Known rows, with every step that occurs:
zomin/valab: [ 0.577  0.586 -2.166  0.052  0.259  1.032 -0.554  0.046 -0.154  0.657
 -1.312 -0.160  2.989  0.446  0.398  0.270  0.513 -0.672 -1.000 -0.068
  0.345]
valab/vopi: [-0.027 -1.494 -0.355  0.763  0.129  0.880 -1.659 -0.064  2.693  1.298
 -0.968 -2.126 -2.394  1.280 -0.660 -0.488  0.150 -0.684  1.241 -2.092
  0.219]
zomin/valab/vopi/roniz/bodilo: [ 0.690 -2.092 -3.861  0.735  0.484  0.231 -1.740  0.995  1.665  0.904
 -1.486 -2.751 -2.331  0.238 -0.209 -0.335  1.177 -1.059 -0.162 -1.542
  0.161]
molaz/roniz: [ 1.624 -0.575 -0.928 -0.067 -0.728  0.410 -1.483 -0.801  3.585  2.392
 -0.845 -1.479 -1.480  0.869 -0.447  0.423  1.862 -0.277 -0.423 -0.752
  1.554]
valab/molaz/roniz/muve: [ 0.625 -2.998 -0.191  0.076 -0.738  1.066 -1.704 -1.017  2.389  1.245
 -1.007 -4.823 -5.939  0.397  0.761 -0.091  3.780  0.191 -1.533 -1.824
  1.507]
vopi/valab/zomin: [ 0.845 -0.132 -0.285  0.837 -0.003  1.579  0.336 -1.192 -2.292 -0.261
 -1.119 -0.499 -0.083  0.892 -0.491 -1.829  0.576 -0.624  2.236  0.417
  0.010]
vopi/valab: [ 0.326 -1.011 -1.439 -0.266 -0.402  1.075 -0.407 -1.109 -1.173 -0.738
 -1.167 -1.176 -0.358  1.065 -0.698 -0.689  0.624 -0.700  2.693  0.417
  0.956]
vopi/roniz/molaz/valab/zomin: [ 1.396 -0.677 -2.691  2.219 -0.376  1.064 -2.115 -0.130 -2.748  0.130
 -1.371 -2.889 -6.371 -0.151 -0.042 -2.284  1.732 -0.471 -0.927 -0.928
  1.248]
molaz/valab/zomin: [ 0.171  1.143 -0.264  0.732 -0.034  1.659 -0.779 -0.561 -3.625  0.898
 -0.960 -0.017  1.652  0.652  0.164 -1.984  0.457 -0.520  0.799  0.384
 -0.229]
muve/roniz/molaz: [ 1.470 -1.692  0.259  0.331 -0.836  1.194 -1.481 -0.777  2.202  1.689
 -1.553 -3.258 -4.462  0.504 -0.307  0.188  3.285 -0.417  0.671 -1.732
  1.296]
valab/muve/roniz: [ 1.668 -1.580  1.334 -0.863 -0.442  1.072 -0.052 -0.769  1.413  1.471
 -1.187 -2.980 -2.056  1.224  1.032 -0.208  2.760 -0.090  0.496 -0.903
 -0.762]
roniz/muve/valab/molaz: [-0.568 -2.232 -0.501  0.335 -0.121  2.100 -1.927 -0.525 -4.512  0.186
 -1.529 -4.036 -4.157  0.450  0.701 -1.009  2.874 -0.110 -0.190 -1.128
  1.191]
roniz/molaz/valab: [-0.382 -0.498 -1.426  0.613 -0.695  1.533 -2.425 -0.582 -1.594 -0.274
 -1.441 -2.746 -2.752  0.513 -0.012 -1.018  1.262 -0.649  1.048 -0.717
  0.981]
muve/valab/molaz: [-0.675 -1.719 -0.991  0.113  0.244  1.442 -2.284 -0.341 -4.463  0.645
 -0.945 -2.047 -0.450  0.699  1.509 -0.810  1.716 -0.459  0.418 -0.080
 -0.487]
muve/valab/molaz/roniz: [ 0.073 -2.073 -1.502  0.144 -0.292  1.120 -2.676 -0.803 -1.524  1.895
 -0.772 -3.099 -1.534  0.808  1.122 -0.327  3.057 -0.463  0.222 -0.076
  0.010]
vopi/roniz/molaz/valab/muve: [ 1.088 -1.841 -2.862  1.020 -0.658  0.838 -2.217 -0.158 -1.654 -0.782
 -1.438 -4.755 -7.505  0.319  0.703 -1.774  2.144 -0.384 -0.670 -0.997
  0.646]
molaz/roniz/muve/valab/zomin: [ 1.474 -0.349 -0.365  1.337 -0.668  1.932 -1.251 -0.973 -1.181  2.632
 -1.409 -3.233 -3.758  0.581 -0.940 -0.981  3.511 -0.213 -0.522 -0.746
  1.857]
molaz/valab/vopi/roniz/muve: [-0.014 -2.131 -3.020  1.152 -0.512  1.071 -2.226 -0.013 -0.538  0.560
 -1.340 -4.805 -6.857  0.719 -1.310 -1.568  1.936 -0.770  0.747 -1.828
  1.807]
molaz/valab/muve: [-0.189 -0.322 -0.438 -0.749 -0.398  1.346 -0.964 -0.580 -2.387 -0.107
 -1.071 -2.339  0.347  1.177  1.169 -1.334  0.927 -0.395  0.897  0.360
 -0.957]
valab/vopi/roniz: [ 1.021 -2.188 -2.439  1.437  0.079  0.184 -2.034  0.370  2.342  1.188
 -0.962 -3.005 -6.004  0.802 -0.802 -0.847  0.718 -0.637  0.079 -2.291
  1.051]
vopi/valab/muve/roniz: [ 1.234 -2.228  0.078 -0.956 -0.724  1.294  0.514 -1.535  0.385 -0.117
 -1.252 -3.793 -2.261  1.485  0.188 -0.612  2.879 -0.567  2.947  0.241
 -0.709]

Rows:
[-0.618 -1.103 -1.241  0.974  0.229  1.478 -2.413 -0.024 -1.584  1.651
 -1.136 -2.313 -1.126  1.379 -0.693 -0.812  0.689 -1.043  2.142 -0.958
 -0.133]
muve/valab/vopi
[ 0.434 -1.927  0.161 -1.816 -0.688  1.112 -0.912 -0.587 -1.583  1.055
 -1.384 -3.270 -0.257  1.010  1.111 -0.802  3.012 -0.495  2.283  0.273
 -1.081]
molaz/valab/muve/roniz/bodilo
[ 1.402 -1.666 -0.700 -0.964 -0.665  0.143 -1.885 -0.350  2.711  2.291
 -1.161 -1.414 -1.037  0.568 -0.203  0.335  2.272 -0.273  0.565 -0.683
  1.306]
molaz/roniz/bodilo
[ 0.382 -3.580 -1.301 -0.154 -1.003  1.300 -1.019 -1.792  1.218 -0.349
 -1.090 -5.366 -5.760  0.770 -0.056 -0.509  3.858 -0.335  1.095 -0.675
  1.345]
vopi/valab/molaz/roniz/muve
[ 0.551 -1.383 -2.301  0.007 -0.065  0.773 -1.339 -0.501  2.502  1.321
 -0.855 -2.755  0.382  0.321  1.494  0.610  2.674 -0.509 -1.883 -0.432
 -0.314]
zomin/valab/molaz/roniz
[ 0.538  0.108  0.249  1.492  0.018  2.532 -0.820 -0.480 -5.282  1.204
 -1.701 -2.079 -2.566  0.471 -0.531 -1.800  2.016 -0.181 -0.070 -0.736
  1.290]
roniz/muve/valab/zomin
[ 1.599 -1.243 -0.638  0.194 -1.037  1.045 -1.213 -0.990  3.061  2.007
 -1.356 -3.423 -4.884  0.648 -1.083  0.175  3.088  0.023 -0.989 -1.588
  2.946]
molaz/roniz/muve
[ 1.324 -1.664 -3.172  1.105 -0.307  1.158 -1.904  0.090 -4.347  0.596
 -1.682 -3.246 -6.869  0.149 -0.826 -1.151  2.527 -0.228 -0.924 -1.040
  2.982]
vopi/roniz/muve/valab
[-0.159 -1.027 -1.869  0.003  0.468  1.082 -1.021 -0.065 -0.474  0.045
 -1.055 -1.747  1.477  0.204  1.852  0.079  1.378 -0.485 -1.441 -0.360
 -0.781]
zomin/valab/molaz
[ 1.550 -2.130  1.301 -0.112 -0.755  1.378 -0.739 -0.824  2.266  0.914
 -1.514 -4.844 -5.174  0.934  1.082 -0.379  3.355 -0.134  0.306 -1.621
 -0.541]
valab/muve/roniz/molaz
[ 1.083 -0.686  0.401  1.038 -0.814  1.858 -1.285 -0.996 -0.426  1.704
 -1.459 -3.214 -3.257  0.447 -0.218 -1.168  3.319 -0.636  1.324 -0.862
  0.248]
muve/roniz/molaz/valab/zomin
[-0.186 -1.037 -0.506  0.332 -0.679  1.697 -1.876 -0.655 -1.368 -0.689
 -1.475 -4.300 -3.699  0.849  1.009 -1.490  1.575 -0.459  0.412 -0.674
 -0.412]
roniz/molaz/valab/muve
[ 0.529 -3.337 -0.380 -0.910 -0.392  0.234 -2.247 -0.486  2.125  1.557
 -0.842 -3.109 -2.452  0.343  1.451  0.036  3.122 -0.056 -0.495 -1.034
  0.044]
valab/molaz/roniz/bodilo
[ 0.947 -1.436 -3.635  1.273 -0.659  0.649 -2.665 -0.059 -1.914 -0.312
 -1.405 -3.341 -6.534  0.060 -0.210 -1.347  1.820 -0.550 -0.569 -1.055
  1.963]
vopi/roniz/molaz/valab
[ 0.710 -1.400 -0.559  0.132 -1.107  1.460 -1.869 -0.940  0.324  1.369
 -1.500 -3.643 -3.417  0.629 -0.308 -0.300  3.441 -0.723  1.590 -0.895
  1.052]
muve/roniz/molaz/valab
[-0.143 -0.519 -2.051  0.852  0.434  1.126 -1.076  0.285  2.397  1.056
 -1.245 -1.996  0.838  0.926 -0.282  0.059  0.352 -1.078  0.117 -1.216
 -0.378]
zomin/valab/vopi
[ 1.327 -1.136 -0.662  0.027 -0.317  1.576 -0.283 -0.440  2.019  0.716
 -1.724 -4.366 -1.954  0.639  1.310  0.132  3.169 -0.622 -0.790 -0.883
 -0.989]
zomin/valab/muve/roniz/molaz
[ 1.014 -1.089 -1.311  0.374 -0.949  1.570 -1.918 -0.926 -0.286  2.332
 -1.455 -3.773 -4.019  0.768 -1.077 -0.109  3.528 -0.295 -0.222 -0.868
  2.599]
molaz/roniz/muve/valab
[ 0.385 -3.177 -1.549 -0.276 -0.731  0.775 -1.207 -1.676  1.486 -0.016
 -0.703 -3.811 -2.975  0.961  0.399 -0.332  2.934 -0.556  1.616  0.024
  0.235]
vopi/valab/molaz/roniz
[ 0.780 -2.936 -2.875  1.078 -0.150  1.180 -2.244 -0.010 -4.654  0.192
 -1.471 -4.468 -7.923 -0.023  0.406 -1.326  3.329 -0.089 -1.377 -1.340
  2.062]
vopi/roniz/muve/valab/molaz
